What can hang from each mark
ruku: geli lipor vavego
dezir: geli vavego
gugop: misero vabinad
misero: geli gugop
vavego: dezir geli
geli: dezir misero ruku vavego

Every row comes from one small tree of marks. The marks that hang from a mark follow it in brackets, in alphabetical order. Every link used is in the known rows. Which tree was each row made from?
In the rows, zero is written as 128.
Known rows
misero(geli(vavego)): [ 99 108 105 114 128 129  91 123 138 157 120 125 109 108 120 107 123 124
 144 139 132 117 126 115]
gugop(misero(geli(dezir vavego)) vabinad): [ 88 114 113  88 137 128  91  99 125  45 131 107 127 126 135 108 143 155
 131 132 131 123 115 127]
ruku(vavego): [141 117 115 150 110 132 120 121 139 169 141  94 121 111 112 106 128 110
 154 135 129 120 129 127]
ruku(geli(dezir)): [156 112 110 114 118 123 111 115 129 164 136 142  98 122 120 121 145 118
 137 119 132 123 137 118]
geli(dezir(vavego) ruku(lipor)): [171 126 111 108 177 121  97  86 125  55 122 175 106 119 107 100 114 116
 134 130 127 132 141 128]
gugop(misero(geli) vabinad): [ 45 131 114 109 115 120 121 140 118 126 132  40 119 108 133 104 146 147
 127 150 129 114 132 125]
vavego(dezir geli(misero)): [195 120 141  98 155 118 159 131 128 136 158 135 111 106 127 124 133 104
 152 124 125 116 117 112]
dezir(geli(misero(gugop) ruku vavego)): [150 118 121 108 146 125 102 114 127  52 155 141 122 123 123 111 115 161
 141 134 108 120 129 124]
gugop(misero(geli(vavego)) vabinad): [ 64 122 112 100 130 121 101 110 122  81 125  79 123 118 132 100 138 143
 135 143 127 119 123 123]
geli(dezir misero ruku(lipor) vavego): [176 134 119 110 160 106  91 100 117  64 148 193 111 106 108 108 129 107
 142 116 124 124 140 123]
gugop(misero): [ 97 137 116 120 124 110 132 129 129 109 135  76 118 114 110 112 146 125
 136 155 124 118 133 131]
dezir(geli(misero ruku) vavego): [151 125 123 135 149 134 109  97 120  32 163 138 108 109 117 114 103 137
 135 137 104 119 117 127]
geli(misero): [133 135 117 134 110 111 128 139 124 182 151  89 113  97 119 115 141 104
 145 142 121 111 131 128]
ruku(geli(dezir) vavego): [174 106 115 140 102 137 109 110 132 150 153 152 111 125 116 116 141 116
 151 102 135 122 127 117]
ruku(geli): [134 119 108 127 116 118 121 127 127 200 133 117  94 112 115 114 142 105
 140 129 129 118 145 114]
misero(geli(vavego) gugop(vabinad)): [ 95 103 106  85 131 129  98 119 136 157 107  84 126 129 144  91 132 155
 142 148 129 121 134 125]
dezir(geli): [123 113 117 118 128 131 118 128 133 141 141 109 102 118 118 126 123 143
 136 155 124 118 132 124]
ruku(geli(misero)): [143 131 115 139  94 112 128 136 117 198 159 122  99 104 122 119 153 100
 144 118 123 108 136 114]
misero(geli(vavego(dezir)) gugop): [142  97 118  79 152 132 120 126 144 140 107 135 122 130 130 100 126 151
 148 146 137 120 123 113]
ruku(geli(dezir misero) vavego): [182 117 123 155  82 132 118 119 120 160 175 155 117 116 122 120 150 110
 154  92 129 113 120 116]
misero(gugop): [121 118 107 105 127 117 127 136 142 185 118  80 123 125 124 104 141 138
 142 159 127 120 142 132]
misero(geli(dezir ruku) gugop): [ 87 111 108  96 143 126  98 144 140 121 125 111 117 114 124 104 127 168
 128 129 130 121 145 122]
misero(geli(vavego) gugop): [ 96 103 104 102 119 129 100 132 143 167 110 121 123 125 128 100 130 151
 145 142 133 118 132 120]
ruku(geli lipor vavego): [160 124 116 147  95 123 124 125 120 201 140 160 101 118 111 106 149  94
 155 111 140 116 150 105]

Write each row's tree
[136 121 130 125 148 130 124 145 126 121 136 151 105 100 109  98 115 116
 144 121 141 116 142 103]
misero(geli(ruku(lipor vavego(dezir))))
[ 70 112 107  91 119 126 118 149 133 201 113  45 121 119 146  95 144 158
 133 156 128 115 143 125]
misero(geli gugop(vabinad))
[105 123 126  98 173 120 110 114 128   4 131 130 114 111 109 103 115 137
 135 133 127 123 124 111]
gugop(misero(geli(ruku vavego(dezir))))
[125 131 119 111 153 118 113 129 120 102 137 147  90 109 105 117 116 132
 129 148 125 120 157 117]
dezir(geli(ruku(lipor)))
[ 37 136 115 109 142 115 110 138 117  68 132  37 112  98 125  99 132 145
 119 142 120 119 143 124]
gugop(misero(geli(ruku)) vabinad)
[131 129 116 105 120 111 135 137 124 183 140  42 133 117 143 100 154 139
 140 153 115 114 135 137]
geli(misero(gugop(vabinad)))
[135 103 119  82 177 128 106 124 142  80 113 132 118 120 121  92 111 152
 143 137 130 125 134 113]
misero(geli(ruku vavego(dezir)) gugop)
[156 124 125  92 180 114 112 116 124  82 136 182  97 108 111 116 123 113
 136 112 132 130 154 115]
vavego(geli(dezir ruku(lipor)))
[192 122 125  87 199 109 113 100 127  64 117 173 100 112 103  97 113  99
 146 140 129 131 144 113]
geli(ruku(lipor) vavego(dezir))
[ 92 106 108  80 125 132 109 138 135 163 118  74 125 127 148 102 146 171
 129 143 133 119 134 129]
misero(geli(dezir) gugop(vabinad))
[131 141 128 126 134 114 120 138 108 100 160 152  96  98 109 120 124 128
 131 135 119 111 147 118]
dezir(geli(misero ruku(lipor)))
[ 85 114 106 117 151 125  78 121 136 108 123 123 104  97 113 101 107 124
 139 129 125 124 140 113]
misero(geli(ruku vavego))
[187 114 115 119 115 121 101  95 120 123 156 188 109 121 125 122 145 110
 148 102 126 118 120 117]
ruku(geli(dezir misero vavego))
[211 116 128 110 134 118 128 107 120 124 151 173 104 118 122 116 140  98
 154 115 126 116 118 107]
ruku(geli(misero vavego(dezir)))
[161 124 121 163  76 126 128 130 118 190 170 129 113 107 118 113 146  98
 157 102 125 109 126 114]
ruku(geli(misero) vavego)
[183 122 115 128 133 127 113  88 129  98 151 144 125 119 123 114 132 120
 145 131 118 120 107 137]
geli(dezir(vavego) misero)
[ 76 123 121 138 122 134 101 128 129  33 155 113 127 107 111 107 126 151
 136 109 132 120 125 120]
gugop(misero(geli(dezir ruku(vavego))))
[207 124 146 128 117 136 152 128 115 106 171 174 114 118 117 120 130 123
 153 132 131 107 116 111]
ruku(lipor vavego(dezir(geli(misero))))
[145 120 128  91 134 117 145 132 124 165 147  76 128 119 149 108 148 135
 145 131 116 116 134 127]
vavego(geli(misero(gugop(vabinad))))
[176 120 126 123 140 129 132  97 125 113 155 149 117 113 126 115 123 105
 153 121 116 120 111 122]
dezir(vavego(geli(misero)))
